Every row comes from one small tree of marks. The marks that hang from a mark follow it in brackets, in the order of their numbers. Every link used is in the known rows. Which tree was each row made from?
Known rows:
j39[j390[j509 j624]]: [ -4.2 -23.4   6.9 -57.3  24.8  37.1 -37.4  -1.3  -4.4  23.8   9.8  21.0
 -14.1 -34.4   4.0   2.8 -15.8  16.9 -39.6  -0.7  14.0   9.6   1.0  14.0
  17.6]
j381[j39[j390] j509]: [-30.9  14.6  15.1 -31.7 -23.0  -8.6 -15.2  -9.0 -38.8 -12.1  24.0  -4.0
  19.8  -8.8  10.6  34.0   8.6  11.7 -10.5   0.5 -26.6 -31.4  -2.9  11.0
  -7.7]
j341[j390[j39 j509[j381]] j756]: [-24.9 -12.7  37.3 -19.0  19.3  48.0  10.2  -7.2 -20.1 -28.0   1.4  34.0
  30.6 -14.8   0.4  21.8  16.3  -2.8   9.8  -5.4 -30.5  24.2   5.7   9.7
   9.4]
j381[j39 j341[j390[j509] j756] j624]: [  2.2  33.6  26.5   4.5  -5.5 -18.4   0.9 -15.2  -8.9  -0.8  26.5  27.6
  13.4 -15.2   1.6   7.7  42.7  -4.7  -0.1  10.2   0.0  14.2   2.3 -22.3
  11.2]
j509[j381[j39[j390[j624]] j341[j756]]]: [-29.5   0.7  42.0 -20.0  23.7  25.5  -8.5 -20.1  -8.3  -2.4  20.7  18.0
  20.0 -34.2  15.0  28.0 -14.8  -4.0  12.3  24.1  -3.4  15.5   5.2   9.5
   6.8]
j381[j39 j341[j390] j509]: [  7.2  45.0  35.4  -9.6 -10.1 -46.3  13.9  -9.9 -32.4  -3.3  31.3  21.4
  24.5 -15.0  13.5  39.9  38.3  10.4   2.5   8.8 -32.9 -19.4  12.2 -12.3
   0.6]
j624[j381[j39 j509]]: [  6.3  29.8  -3.3  -1.7 -54.4 -13.0  -0.2 -20.1 -23.5   2.2  24.8  24.7
  25.1  -1.8  -8.2  17.7  25.7  -2.4  -2.2  17.6 -50.7 -44.4   1.8  14.7
 -32.1]
j390[j39 j341[j756] j624]: [ 17.5  18.7   4.8 -24.7  28.5  43.9  12.0  13.8 -14.3 -10.3  17.6  27.2
   1.6  13.3  -3.9  -4.5  11.5   1.2  -9.5  14.5  -0.3  25.3  24.7   1.3
  -3.1]
j756[j39 j341[j381[j509 j624] j390]]: [ 23.9  39.6  40.2   8.5   6.9 -42.3 -39.7   1.0 -25.4 -43.7  -9.9  52.2
  32.3  12.1  20.5  35.1   1.8  12.6   5.8   3.9 -16.8 -58.7 -14.6  -4.5
  36.5]
j624[j381[j39]]: [ 10.8  -2.2  11.0 -10.2 -40.8   0.4   0.4 -31.2  -9.1   7.8  20.4  21.7
   7.9  -1.3 -13.0  17.2  23.5   1.0   3.9   8.1 -50.8 -32.4  10.5  23.1
 -34.5]
j381[j39[j390[j341]] j509 j624]: [ -4.2  52.0   2.9  -8.8  -1.1 -12.7 -21.6  -6.0 -35.7 -29.4  36.6 -21.3
  13.5  12.3  -7.7  27.4  13.0  11.4 -16.3  16.3  -1.0  -4.1  -5.9 -10.4
  13.3]
j390[j39]: [  2.8  -9.1  19.5 -37.7  -5.9   9.8  13.8  14.3 -27.3  -9.8  20.0  11.6
   3.8   3.3  -0.2  16.1  19.1  14.2  -6.0  -6.5 -32.6  -0.4   9.7  19.6
 -16.2]
j381[j341[j756[j39[j390[j509]]]] j624]: [-18.3  21.5  19.7 -37.2   5.3  -4.1 -39.3  27.0 -11.2 -18.7  11.6  33.1
  27.1 -16.9   6.9  20.5  -0.9  10.9 -20.3  16.4  24.8  -0.2  -1.1   8.0
  20.5]
j381[j341[j390[j509]] j624]: [ 29.6  13.0  21.8 -17.8  12.7 -24.8  -3.5  12.7  -1.3   6.6  25.6  25.8
  -3.4 -24.7   3.2  15.0  27.2  14.0 -23.7   1.2   3.9  19.1  -0.7 -14.7
  23.4]
j39[j390[j341[j381 j756] j624]]: [  7.8 -33.3  27.5 -36.2  49.3  71.5 -30.9  -9.8  -3.6  -7.6 -11.6  13.9
 -22.2  -7.1   6.0  -8.7  -6.3   9.2  -6.5   1.7   6.3  -4.9  30.5  11.4
  22.7]
j381[j624]: [ 14.1  -5.5   0.0 -14.3  -7.5  -6.5   0.5  12.4  -9.0  -2.1  29.9   2.4
 -14.3   0.7   7.8   0.9   3.7   9.2 -22.7 -11.4  -2.4  -6.5  -3.5  10.6
 -11.9]
j39[j390[j341[j756] j509[j381[j624]]]]: [-16.6  -1.2   8.0 -13.2  40.8  51.7 -23.2  -0.7  -3.4 -31.5  14.0  -5.8
  22.9  -4.9 -12.0  12.3 -17.9  -1.0 -16.6   8.7  15.5  34.1   1.7  11.8
  27.9]
j509[j381[j39 j341[j390 j756] j624]]: [ -9.2  25.5  43.4  21.2   4.5 -13.1  17.8 -22.6 -11.4 -27.5  28.9  16.1
  20.5 -12.6  14.0  29.0  18.1  -7.0  26.5  10.5 -17.3  12.5  -1.1 -10.7
   3.9]
j390[j39 j509[j381[j624]]]: [ -2.4   8.4  11.4 -14.9   4.1  20.6  -7.4  14.2 -14.2 -13.5  29.7  19.0
  24.5  -8.6 -21.9   9.6  -0.7   0.6 -10.1   7.1 -14.4  28.6 -30.1   0.7
   9.5]
j390[j39 j624[j381[j509]]]: [ 24.9  26.6 -10.0 -20.5 -25.4  19.8  -9.5  14.4 -15.7  -4.9  20.2  51.9
   8.7  -6.8  -6.9  -3.6  13.0   6.8 -14.4  24.9 -28.4 -12.9  -5.3   4.0
  -9.7]
j390[j341]: [ 22.7  -2.6   9.9 -28.8  20.8   7.5   8.2   8.7 -12.9  -1.6  21.8   1.9
   5.3  12.0  -6.1  22.4   7.6  10.5 -19.5  -5.0 -17.3  -1.6  32.6  21.1
 -14.3]
j390[j509]: [  3.2 -23.7   7.4 -36.7  -4.4  10.7  -3.4  10.8  -9.8  24.5  16.3  20.6
   9.1 -15.3  -2.9   3.3   6.6   5.3 -28.1 -11.7 -15.6  -7.1  11.3  23.2
 -11.5]
j39[j390[j341[j756] j509[j381]]]: [-23.6 -18.2  20.4 -30.1  45.7  65.8 -16.0  -3.7  -5.1 -20.8   4.8  -0.4
  34.9 -10.0 -10.5  25.3 -15.4  -1.4 -16.1   6.3  -4.8  24.9  21.3  29.5
  13.8]
j756[j39[j390[j624]] j341]: [ -2.0   8.9  31.8 -46.4  35.6 -11.4 -57.3  -0.3 -11.4 -16.7  -3.7  36.2
  23.6  -3.1  21.2  48.0 -38.0  22.0 -15.9   7.4   3.4 -29.0   0.3  32.2
  19.2]
j39[j390]: [-14.6 -39.3  19.3 -50.9  12.4  19.7 -14.1  -0.3 -16.1  -8.7  12.7  -6.8
 -10.0 -13.6  16.0  22.4  -6.7  22.9 -20.9 -18.4 -13.7  -9.9  15.3  31.8
  -3.9]

Write each row's tree:
[-10.8   0.5  28.3 -27.5  -4.5  22.9 -38.4 -25.4 -28.4  10.9   6.8  18.9
  -0.3 -22.7   7.7   5.9   5.1  10.5  -0.6   5.7 -14.9 -35.4 -13.4  -8.6
  14.5]
j341[j381[j39[j390[j624]] j509]]
[ 25.1  41.3   3.2  -8.7 -21.8  20.4   6.8  26.7  -7.3  -5.1  22.0  67.0
  23.7 -13.0   2.8 -10.6  18.8  -2.5  -6.7  43.5 -15.2  -6.9   7.3  -0.2
 -10.7]
j390[j39 j624[j381[j341[j756] j509]]]
[ 16.3  13.6  39.6 -15.1  53.0  13.9 -19.4 -11.6  -6.7  -9.7   1.0  51.9
  32.6 -15.3   0.8  39.8 -13.2   5.1   4.8  14.5 -22.7  22.9 -12.7   1.1
  36.9]
j756[j341[j390[j39 j509[j381] j624]]]
[ 22.7  13.8  21.0 -15.3 -30.2 -24.0   3.8 -17.2  -1.9  14.4  30.9  26.7
  19.0 -13.4 -15.4  24.2  33.0   4.5   9.9  22.1 -45.8 -24.8  17.3  13.2
 -24.9]
j624[j381[j39 j341]]
[ 16.5  13.1  21.8  -5.7  15.2  -3.6   4.6  10.2   0.7  -5.1  18.8  33.2
   1.4 -18.0  12.6   0.1  24.6   1.3 -18.2   1.1  13.3  17.8   9.4 -11.3
  20.4]
j381[j341[j390[j509] j756] j624]
[  0.3  56.9  23.0  19.2 -22.9 -35.7  15.0  -1.9 -25.4 -25.6  34.3  24.7
  19.2  -6.0  22.1  15.6  38.7  -2.4   4.4  17.2  -6.6  -9.7  -0.2 -24.7
   3.1]
j381[j39 j341[j390 j756] j509 j624]
[ -7.5  28.2  44.2   6.0  21.0 -16.3  -0.3  11.5 -12.0 -46.3  12.6  43.9
  32.7 -12.6  17.4  42.3   0.5   4.0  11.9   9.1   0.1   5.7   1.9   5.1
   6.9]
j509[j381[j341[j390 j756[j39]] j624]]
[  5.9  21.4  26.8 -15.0  13.0  -1.8  -9.5 -12.8  -3.1  39.9  35.5  37.3
  37.4 -38.4 -14.7  24.1  -3.2 -10.2  -2.1  25.5  -7.4  20.3 -17.2  -2.5
   1.8]
j390[j509[j381[j39 j341]] j624]
[  2.8  29.5   3.3  14.5 -30.8  14.9  -2.8 -37.2 -16.5  -9.6   5.1  50.0
   7.8 -11.3  10.4   1.2  26.5  -7.2   2.3  22.9 -27.2 -26.7  11.1  -7.2
 -13.0]
j341[j390[j624[j381[j39 j509]]] j756]
[-10.8 -16.3  29.6 -27.3  -5.2  22.0 -47.5 -25.2 -16.0   4.4   6.3   0.0
  -6.5 -19.1 -15.8   1.3  20.5   8.6  -0.6  -3.7  -7.0 -18.4 -22.4  -6.5
  24.8]
j341[j381[j39[j390[j509]] j624]]
[ -4.2  13.7  25.1 -50.9  35.0  -5.5 -68.9   1.5  -7.4   1.9  -6.3  48.7
  36.5 -16.4   8.2  42.0 -38.5  19.0 -25.8  15.1   9.2 -19.1  -6.4  25.4
  28.6]
j756[j39[j390[j509 j624]] j341]
[-10.9  18.9  15.5  22.5 -39.9   9.7  -4.9 -10.4 -26.3 -12.6  12.6  16.2
  17.2   5.3   8.6 -17.5  24.9 -14.1  14.4   5.2 -12.5 -42.1 -14.6 -11.3
  -7.3]
j341[j381[j39 j509 j624] j756]
[ 15.3   8.3  46.9 -21.8  25.8 -15.1   6.3  -9.4 -20.1 -32.9   1.6  21.9
  15.5  14.3  14.6  45.7  15.3  20.9  10.3  -5.3 -41.6  -9.1  15.6  14.0
  13.6]
j756[j341[j390[j39]]]
[ 46.1  16.0  26.6 -12.0  22.1   4.0 -13.8 -19.5   1.1 -18.0  -4.8  56.5
  -3.0  -0.3   1.0  25.1   6.8  16.4   6.5  18.8 -37.8  -5.9  10.4   6.6
  15.6]
j756[j341[j390[j39 j624[j381]]]]
[ 13.0  30.7  14.0   6.2   1.0  32.0 -10.3 -16.6 -23.4   4.8   6.4  33.6
  15.4   6.6  -2.5  -8.4  20.0 -13.6   7.0  20.9  -9.8 -26.6  11.7 -12.1
   0.3]
j390[j341[j381[j39 j509] j756] j624]
[-30.5  -7.8  16.7 -45.3  17.1  30.4 -37.8   4.9 -16.5 -15.4  -4.3  37.6
   3.0 -14.7  27.2  16.4 -22.7  15.0 -18.8   0.6  15.8 -16.9  11.5  26.6
  -1.5]
j341[j756[j39[j390[j624]]]]
[-11.8   2.9  26.0 -27.3 -18.9  20.6 -24.0 -25.4  -1.5   7.0  13.1  26.7
  27.7 -27.2 -10.9  16.9  26.4  -1.4   0.3  28.4 -22.7 -12.2  21.9  17.9
  -1.0]
j624[j381[j39[j390[j509]] j341[j756]]]
[-20.4  37.4  21.7 -21.0  -6.1   0.8 -13.4  -2.5 -23.3   2.3  29.0  21.8
  21.4 -25.2  24.2  13.3   3.8   2.4  -7.9  28.0   4.7 -12.1   4.5  -4.6
   3.3]
j381[j39[j390[j624]] j341[j756] j509]
[-10.3  26.8  23.5  -3.8   5.1  -5.5 -20.2  29.9  -5.3 -19.1  19.4  46.6
  58.8 -18.4  -5.5  22.3 -14.4 -11.1  -4.9  21.3  10.5   7.2 -15.3  13.1
   4.3]
j390[j509[j381[j341[j756[j39]] j624]]]
[  1.0  -1.2  17.0 -29.2  16.8  43.9   0.2  -1.6 -15.8  -2.2   0.8  49.3
  -2.8 -16.9   7.6  -7.9  21.3   5.4 -13.7   1.4  -0.1  27.6   9.7  -9.9
  15.3]
j341[j390[j39 j509 j624] j756]
[ 17.1  21.6  -0.7 -28.3  29.6  49.3  -2.7  17.9 -11.6   4.9  12.9  38.1
  16.4   8.4 -17.4  -9.1  11.9  -3.2 -16.6  19.7   7.2  33.0  16.1  -3.0
   8.8]
j390[j39 j341[j756] j509 j624]
[-23.9  -8.7  18.3 -63.8   4.4   6.4 -44.9   7.3 -24.7  -4.8   2.4  24.4
  21.4 -19.8   0.7  37.5  -8.1  22.2 -26.8  -5.6  -8.1 -16.9   2.9  29.6
   9.3]
j756[j39[j390[j509]]]
[ 30.8  22.6   5.1 -12.1 -29.0 -19.8   5.0  18.5  -5.5   1.0  29.5  36.2
  22.5 -14.8   0.1  17.0  17.9   6.2 -14.2  21.4 -35.8 -31.3  15.8  19.3
 -18.3]
j624[j381[j341 j509]]
[ 12.9  18.3  25.9 -19.8  -5.2   1.0 -19.2   1.4  -0.8 -12.1  -6.1  74.4
  34.8 -23.4  -2.4  28.1  27.4   5.3  -6.4  18.6 -21.6 -19.2  31.6  14.9
   2.6]
j624[j381[j341[j390[j509] j756[j39]]]]
[  2.8  33.8  34.8   2.7  32.7 -29.3 -39.8  -5.6  -6.4 -33.1   1.3  48.6
  51.5  -6.3   4.6  56.8 -22.5   3.9   1.3   8.3  -9.1  -7.7 -24.9  12.5
  32.6]
j756[j39 j341[j390[j509[j381[j624]]]]]
[ 26.0  29.7  28.8 -26.2  14.5 -19.7   0.7  20.6 -16.3  -9.0  26.5  29.1
   0.4 -15.5  -9.1  16.0  39.0  18.6  -8.8   6.8  -5.5  31.6  -5.0 -26.0
  28.7]
j381[j341[j390[j39 j509]] j624]
[-15.6  -4.1  17.6 -57.9  18.6   7.4 -44.2   6.4 -20.3  -7.1   0.5  29.3
  -2.7 -20.4  17.0  30.3 -22.7  26.8 -24.1  -0.4   6.0 -15.3   0.6  22.4
   4.7]
j756[j39[j390[j624]]]
[ -3.5  42.2  -3.8   8.0 -41.7 -29.2   0.5   0.5 -31.4  -9.4  40.8   6.5
  15.7   5.6   3.3   7.5  18.5  -2.3 -10.0   6.9 -11.8 -22.9 -22.3  -8.6
 -16.8]
j381[j39 j509 j624]
[ 14.4 -15.5  33.9 -19.6  20.8  55.5   8.6   7.6 -20.4 -21.1  -2.8  18.7
   6.8  20.7 -12.1   0.6  30.7   0.4  17.4   0.5 -30.0  -5.5  36.8   7.6
  -0.9]
j390[j39 j341[j381 j756]]
[ 23.2 -21.4  21.8 -53.9  51.1  59.1 -53.0  -6.2  -3.5  19.7  -8.8  19.4
 -14.0 -21.5 -17.8  -1.9  -5.2  16.6 -23.0   2.4   9.1   9.2  14.1  -0.8
  39.1]
j39[j390[j341[j381] j509 j624]]
[-16.5  17.0  42.1 -13.8   9.3 -15.7 -14.5 -11.6 -13.3 -16.0  36.9 -12.8
  16.6 -21.7  -2.0  41.1  -0.9   8.4  10.6  14.8 -14.6  12.5 -17.1   2.1
  11.1]
j509[j381[j39[j390] j341 j624]]
[ -4.3 -38.3  37.7 -34.2  36.5  62.1 -17.4 -10.0 -13.3 -20.9 -12.6  -4.7
  -8.6   3.3   4.6   8.3   7.8   9.3   3.7 -10.1 -14.2 -13.1  40.8  24.6
  10.6]
j39[j390[j341[j381 j756]]]
